Each row was made from one small tree. The marks that hang from a mark follow it in brackets, in alphabetical order. Every link used is in the known rows. Write each row's tree.
Known rows:
Q[F[X]]: [ 0.43  0.13  0.03 -0.88  0.27  0.54 -0.08 -0.18  0.32  0.10 -0.49  1.65
 -0.59  0.20  0.93 -0.90  0.23  0.52  0.26 -2.18  0.84  0.08  0.64  0.26
 -0.26]
X[F M]: [ 0.40  2.79  0.30 -1.09  0.18  0.55  0.87  0.01  0.19  0.22 -0.50  1.25
 -0.73 -0.38  0.49 -1.43 -0.57  0.46 -0.44 -1.60  0.84 -1.21  0.66  0.11
  0.63]
Q[F[X[M]]]: [ 0.48  0.40 -0.33 -0.81  0.24  0.52 -0.31 -0.33  0.31  0.04 -0.52  1.47
 -0.67 -0.09  0.87 -0.76 -0.06  0.52  0.22 -1.88  0.96 -1.06  0.53  0.18
  0.47]
F[X[T[C]]]: [ 0.30 -1.24  0.63 -0.47 -0.14  0.76  0.84  0.07  0.31 -0.08  0.07  1.71
 -0.74  0.25  0.74 -0.37  0.08  0.48  0.56 -2.27  0.77  0.71  0.95  0.32
 -0.29]
P[X[F]]: [ 0.23  4.49  0.53 -1.22  0.34  0.16  0.99  0.20  0.34  0.09 -0.48  1.47
 -0.63 -0.22  0.63 -1.33 -0.12  0.79 -0.31 -1.71  0.87  0.47  0.99  0.30
  0.13]
Z[Q[F] X]: [ 0.13  1.73  0.04 -0.70  0.59  0.41  0.15 -0.01  0.28  0.23 -0.68  1.98
 -0.62 -0.02  0.76 -3.00  0.14 -0.01  0.26 -1.97  0.45  0.24  0.50  0.33
 -0.17]
T[C[M]]: [ 0.64  2.85  1.52 -0.73 -0.04  0.59  2.48  0.12  0.26  0.16 -0.27  1.56
 -0.58 -0.12  0.89 -1.65  0.02  0.70  0.43 -2.68  0.79  0.05  1.03  0.12
  0.41]
Z[Q X[F M]]: [ 0.09  1.92 -0.16 -0.69  0.42  0.61  0.97  0.01  0.20  0.10 -0.67  1.67
 -0.80 -0.44  0.44 -2.70 -0.37  0.02 -0.34 -1.33  0.49 -1.08  0.36  0.24
  0.84]
P[X[M T]]: [ 0.12  3.81  0.55 -1.08  0.51  0.18  0.89  0.05  0.28  0.03 -0.07  1.41
 -0.79 -0.56  0.52 -1.05 -0.71  0.53  0.07 -1.55  0.92  0.20  1.10  0.24
  0.72]
Q[F Z[X[P T]]]: [ 0.01 -2.06 -0.48 -0.76  0.72  0.50 -1.24 -0.29  0.17  0.34 -0.09  1.70
 -0.67  0.13  0.23 -2.39 -0.23  0.69 -0.09 -1.79  1.69  0.61  0.44  0.00
 -0.42]
Q[F[X[M T]] Z]: [ 0.41 -0.49 -0.44 -0.78  0.56  0.38 -1.64 -0.36  0.13  0.26  0.02  1.70
 -0.73 -0.17  0.52 -0.52 -0.25  0.36 -0.15 -1.63  1.09 -0.49  0.33  0.13
  0.14]
Q[Z[X]]: [ 0.21 -0.49  0.46 -0.79  0.76  0.69  0.32  0.24  0.23  0.11 -0.42  1.89
 -0.62  0.30  0.60 -2.17  0.32  0.86 -0.19 -2.17  0.75  0.33  0.93  0.24
 -0.41]
X[T]: [ 0.18  1.49  0.97 -1.07  0.42  0.65  1.21  0.22  0.13  0.19 -0.02  1.58
 -0.73 -0.07  0.63 -1.32 -0.61  0.35  0.06 -1.99  0.64  0.68  1.03  0.18
 -0.26]
C[T]: [ 0.24  2.13  1.28 -1.14  0.24 -0.10 -0.16  0.32  0.13  0.22 -0.32  1.61
 -0.59 -0.10  0.74 -1.61 -0.50  0.63  0.09 -2.37  0.59  0.12  0.97  0.20
 -0.18]
C[M]: [ 0.51  3.08  1.41 -1.17  0.40  0.55  2.74  0.12  0.16  0.17 -0.32  1.46
 -0.58 -0.27  0.91 -1.66 -0.32  0.72  0.02 -2.26  0.66  0.07  0.95  0.09
  0.50]
F[Q[Z] X[M P]]: [ 0.34  1.74  0.03 -0.66  0.50  1.54  0.19 -0.35  0.06 -0.44 -0.51  1.37
 -0.73  0.11  0.68 -0.84 -0.25  0.76 -0.18 -2.04  2.03 -1.26  0.19 -0.15
  0.65]
T[C]: [ 0.45  2.24  1.10 -0.63  0.00  0.67  1.25  0.32  0.35  0.10 -0.41  1.64
 -0.63  0.21  0.81 -1.49  0.18  0.57  0.51 -2.69  0.80  0.17  1.20  0.20
 -0.44]
X[F P]: [ 0.21  1.59  0.26 -1.12  0.18  0.95  1.21 -0.05  0.20  0.14 -0.53  1.20
 -0.69  0.00  0.31 -1.71 -0.43  0.83 -0.35 -1.86  1.60 -0.26  0.67 -0.07
  0.04]
Q[Z[X[F P]]]: [ 0.10 -1.32 -0.28 -0.78  0.50  0.79  0.10 -0.12  0.21  0.12 -0.49  1.54
 -0.65  0.22  0.18 -2.41  0.00  1.13 -0.61 -1.73  1.70 -0.12  0.53 -0.02
 -0.11]
Q[F[X] Z]: [ 0.50  0.04  0.00 -0.83  0.55  0.53 -1.21 -0.14  0.24  0.20 -0.38  1.85
 -0.56  0.32  0.84 -0.80  0.46  0.75 -0.08 -2.22  1.05  0.07  0.57  0.17
 -0.58]
X[M P]: [ 0.27  1.82  0.29 -0.95  0.34  1.04  1.35 -0.20  0.25 -0.03 -0.59  1.10
 -0.76 -0.15  0.45 -1.51 -0.65  0.88  0.05 -2.04  1.68 -1.14  0.88 -0.15
  0.48]
P[X[M]]: [ 0.29  4.66  0.53 -1.07  0.51  0.28  1.17  0.10  0.40 -0.08 -0.52  1.37
 -0.67 -0.35  0.71 -1.24 -0.26  0.78  0.10 -1.85  0.93 -0.38  1.21  0.26
  0.74]

Write each row's tree:
[ 0.41  1.84  0.38 -0.66 -0.20  0.46  0.32  0.00  0.19  0.30 -0.01  1.40
 -0.82 -0.42  0.33 -1.27 -0.63  0.15 -0.03 -1.63  0.91 -0.72  0.67  0.14
  0.47] => X[F M T[C]]
[-0.08 -2.21 -0.36 -0.78  0.49  0.75 -0.22 -0.11  0.10  0.21 -0.04  1.53
 -0.76  0.08 -0.01 -2.19 -0.45  0.83 -0.65 -1.42  1.62  0.44  0.43 -0.02
 -0.08] => Q[Z[X[F P T]]]
[ 0.10 -0.94 -0.30 -0.80  0.56  0.44 -0.54 -0.07  0.10  0.32 -0.01  1.62
 -0.79 -0.33  0.15 -1.93 -0.55  0.46 -0.71 -1.12  0.85 -0.51  0.44  0.15
  0.52] => Q[Z[X[F M T]]]
[ 0.17 -1.26 -0.47 -0.70  0.71  0.59 -1.00 -0.23  0.27  0.26 -0.54  1.67
 -0.57  0.30  0.40 -2.65  0.21  1.01 -0.08 -2.10  1.78  0.11  0.53 -0.02
 -0.42] => Q[F Z[X[P]]]
[-0.03  1.25  0.31 -0.91  0.25  0.82  0.90  0.12 -0.02 -0.01 -0.15  1.58
 -0.76 -0.14  0.58 -2.39 -0.61 -0.13 -0.30 -1.41  0.62  0.41  0.24  0.29
  0.18] => Z[X[F[Q] T]]
[ 0.18 -0.44  0.04 -0.87  0.54  0.53  0.01  0.13  0.19  0.26 -0.42  1.79
 -0.61  0.10  0.46 -2.26  0.21  0.80 -0.63 -1.71  0.83  0.05  0.64  0.23
 -0.26] => Q[Z[X[F]]]
[ 0.10 -1.52 -0.19 -0.76  0.21  1.11  0.96 -0.42  0.22 -0.20 -0.09  1.21
 -0.86 -0.12  0.42 -0.47 -0.76  0.72  0.13 -1.64  1.64 -0.54  0.59 -0.04
  0.68] => F[X[M P T]]
[ 0.37  3.97  1.38 -0.83  0.12  0.06  2.07  0.09  0.31  0.09  0.17  1.60
 -0.65 -0.45  0.72 -1.25 -0.26  0.66  0.48 -2.18  0.82  1.19  1.13  0.27
  0.68] => P[X[T[C[M]]]]
[ 0.19 -1.42 -0.72 -0.79  0.21  0.73 -0.53 -0.64  0.24  0.02 -0.13  1.25
 -0.79 -0.18  0.42 -0.71 -0.66  0.52  0.20 -1.61  1.78 -0.61  0.30 -0.06
  0.54] => Q[F[X[M P T]]]
[ 0.24 -0.86 -0.83 -0.65  0.67  0.65 -1.17 -0.40  0.29  0.22 -0.58  1.47
 -0.67 -0.04  0.27 -2.49 -0.09  0.94 -0.14 -1.84  1.86 -1.01  0.39 -0.08
  0.27] => Q[F Z[X[M P]]]
[ 0.07 -1.23 -0.02 -0.88  0.60  0.48 -0.30  0.13  0.09  0.30  0.03  1.81
 -0.70 -0.03  0.30 -2.08 -0.24  0.49 -0.68 -1.40  0.73  0.55  0.57  0.24
 -0.23] => Q[Z[X[F T]]]
[ 0.29  4.44  0.12 -1.06  0.15  1.20  1.09 -0.24  0.03 -0.14 -0.64  1.00
 -0.79 -0.36  0.45 -1.82 -0.85  0.29 -0.38 -1.62  1.78 -1.56  0.14 -0.17
  0.91] => X[F[Q] M P]
[ 0.19  4.10  0.76 -1.15  0.26  0.85  0.92  0.11 -0.12  0.10 -0.08  1.48
 -0.76 -0.27  0.66 -1.64 -0.80 -0.25 -0.36 -1.60  0.73  0.24  0.28  0.15
  0.11] => X[F[Q] T]
[ 0.26 -1.71 -0.09 -0.31 -0.22  1.02  0.70 -0.41  0.30 -0.19 -0.04  1.27
 -0.85  0.01  0.42 -0.46 -0.40  0.74  0.54 -2.03  1.76 -0.57  0.67 -0.02
  0.60] => F[X[M P T[C]]]
[ 0.15  6.06  0.64 -1.14  0.67  0.37 -0.29  0.16 -0.04  0.04  0.02  1.69
 -0.66 -0.30  0.50 -1.36 -0.45  0.22 -0.63 -1.52  1.08  0.84  0.40  0.22
  0.13] => P[X[F[Q[Z]] T]]
[ 0.27  3.60  0.65 -0.64  0.12  0.20  0.62  0.07  0.39  0.02  0.00  1.49
 -0.78 -0.40  0.54 -0.96 -0.34  0.48  0.50 -1.99  0.96  0.16  1.22  0.29
  0.62] => P[X[M T[C]]]
[ 0.37  4.37  0.11 -0.98  0.49  1.16  0.02 -0.27 -0.08 -0.04 -0.52  1.23
 -0.76 -0.23  0.34 -1.79 -0.63  0.49 -0.73 -1.73  1.97 -1.61  0.05 -0.24
  0.62] => X[F[Q[Z]] M P]
[ 0.10  0.99  0.31 -0.96  0.38  0.94  1.08 -0.16  0.14  0.08 -0.13  1.13
 -0.86 -0.33  0.31 -1.34 -1.05  0.60  0.02 -1.71  1.65 -0.56  0.77 -0.12
  0.50] => X[M P T]
[ 0.25  0.81  0.42 -0.52 -0.07  0.87  0.77 -0.21  0.27  0.06 -0.09  1.23
 -0.85 -0.17  0.29 -1.30 -0.71  0.55  0.45 -2.09  1.75 -0.56  0.85 -0.09
  0.41] => X[M P T[C]]
[ 0.14  4.00  0.20 -1.18  0.32  0.09  0.56 -0.02  0.24  0.16 -0.05  1.31
 -0.81 -0.68  0.29 -1.11 -0.84  0.41 -0.39 -1.12  0.94 -0.09  0.77  0.23
  0.87] => P[X[F M T]]
[ 0.15  6.34  0.40 -1.14  0.33  0.46  0.64 -0.02  0.06 -0.08 -0.12  1.30
 -0.82 -0.71  0.55 -1.39 -0.96 -0.02 -0.35 -1.21  0.94 -0.29  0.33  0.22
  1.09] => P[X[F[Q] M T]]
[ 0.22  6.96  0.73 -1.21  0.34  0.52  1.12  0.17  0.15 -0.15 -0.54  1.46
 -0.63 -0.21  0.81 -1.64 -0.25  0.34 -0.26 -1.78  0.92  0.28  0.62  0.29
  0.37] => P[X[F[Q]]]
[ 0.33  2.02  0.11 -0.75  0.46  0.60  0.07 -0.15  0.24  0.05 -0.62  1.94
 -0.64  0.07  0.95 -1.39  0.18  0.08  0.29 -2.10  0.60  0.08  0.43  0.30
 -0.20] => Z[Q[F[X]]]
[ 0.00 -1.22 -0.21 -0.82  0.21  0.84  1.18 -0.07  0.29  0.04 -0.59  1.31
 -0.72  0.10  0.29 -2.48 -0.25  0.94 -0.29 -1.69  1.43 -0.10  0.61  0.06
  0.17] => Z[X[F P]]
[ 0.06 -0.97 -0.22 -0.69  0.34  1.00  1.32 -0.18  0.33 -0.14 -0.61  1.24
 -0.74 -0.09  0.41 -2.25 -0.43  1.00  0.12 -1.84  1.58 -0.92  0.80 -0.02
  0.67] => Z[X[M P]]
[ 0.33 -0.86 -0.08 -0.88  0.61  0.40 -1.45 -0.15  0.13  0.29  0.05  1.89
 -0.63  0.14  0.64 -0.62  0.04  0.42 -0.10 -1.90  0.97  0.63  0.50  0.18
 -0.55] => Q[F[X[T]] Z]
[ 0.46 -0.53 -0.71 -0.67  0.53  0.76 -1.32 -0.58  0.26  0.05 -0.51  1.43
 -0.65  0.06  0.49 -0.86  0.00  1.02 -0.11 -1.99  2.03 -1.18  0.28 -0.13
  0.28] => Q[F[X[M P]] Z]
[ 0.22  3.34  1.02 -0.73  0.16  0.18  0.85  0.22  0.41  0.06  0.04  1.66
 -0.70 -0.07  0.62 -1.12 -0.07  0.56  0.56 -2.21  0.85  1.31  1.32  0.36
 -0.17] => P[X[T[C]]]
[ 0.28 -0.78 -0.08 -0.90  0.30  0.50 -0.38 -0.17  0.20  0.19 -0.04  1.68
 -0.67  0.08  0.78 -0.72 -0.19  0.28  0.23 -1.85  0.78  0.61  0.56  0.26
 -0.21] => Q[F[X[T]]]
[ 0.29  3.75  0.33 -0.74 -0.08  0.02  0.23 -0.07  0.35  0.13 -0.01  1.40
 -0.78 -0.56  0.30 -1.06 -0.46  0.41  0.04 -1.51  1.03 -0.10  0.85  0.26
  0.75] => P[X[F M T[C]]]
[ 0.08 -1.44  0.09 -0.70  0.69  0.95  0.46 -0.03  0.27  0.01 -0.49  1.62
 -0.66  0.32  0.38 -2.28  0.11  1.22 -0.17 -2.15  1.64  0.19  0.87  0.00
 -0.31] => Q[Z[X[P]]]
[ 0.05 -2.48  0.13 -0.29  0.29  0.87 -0.11 -0.04  0.28  0.09  0.00  1.76
 -0.73  0.31  0.18 -2.05  0.05  0.88  0.23 -2.24  1.69  0.73  0.81  0.03
 -0.37] => Q[Z[X[P T[C]]]]
[ 0.22  5.86  0.81 -0.75 -0.09  0.37  0.61  0.17  0.17 -0.06 -0.03  1.59
 -0.71 -0.27  0.66 -1.45 -0.28  0.06  0.13 -1.87  0.98  0.84  0.57  0.32
  0.30] => P[X[F[Q] T[C]]]
[ 0.26  1.43 -0.58 -0.60  0.33  0.89 -0.09 -0.57  0.28 -0.08 -0.71  1.50
 -0.74 -0.16  0.61 -1.46 -0.28  0.33  0.24 -1.84  1.57 -1.18  0.14 -0.02
  0.71] => Z[Q[F[X[M P]]]]
[ 0.25 -0.64 -0.14 -0.74  0.18  1.20  1.18 -0.36  0.34 -0.31 -0.56  1.17
 -0.77  0.03  0.58 -0.68 -0.36  1.05  0.16 -1.94  1.72 -1.12  0.69 -0.05
  0.63] => F[X[M P]]
[ 0.60 -0.33  0.48 -0.54 -0.16  0.21  0.62 -0.33  0.24  0.23  0.16  1.71
 -0.62 -0.19  0.91 -0.82  0.01  0.37  0.58 -2.23  0.86  0.53  0.44  0.21
  0.42] => Q[F[X[T[C[M]]]]]
[ 0.19  1.46  0.35 -0.79  0.21  1.54  1.53 -0.14  0.12 -0.48 -0.56  1.37
 -0.67  0.31  0.88 -1.03 -0.16  0.66  0.23 -2.29  1.72 -0.18  0.47 -0.02
  0.23] => F[Q X[P]]
[ 0.29  1.91 -0.14 -1.03  0.16  0.90  0.96 -0.20  0.21  0.11 -0.59  1.01
 -0.76 -0.29  0.27 -1.60 -0.76  0.78 -0.41 -1.60  1.76 -1.40  0.55 -0.15
  0.72] => X[F M P]
[ 0.29  7.28  0.46 -1.16  0.31  0.49  0.90  0.03  0.15 -0.17 -0.57  1.27
 -0.70 -0.57  0.72 -1.55 -0.53  0.24 -0.33 -1.50  1.02 -0.84  0.48  0.21
  1.08] => P[X[F[Q] M]]
[-0.11 -2.31 -0.03 -0.70  0.72  0.87  0.20 -0.08  0.15  0.10 -0.05  1.66
 -0.74  0.19  0.17 -2.13 -0.30  0.93 -0.20 -1.86  1.59  0.71  0.74 -0.01
 -0.26] => Q[Z[X[P T]]]
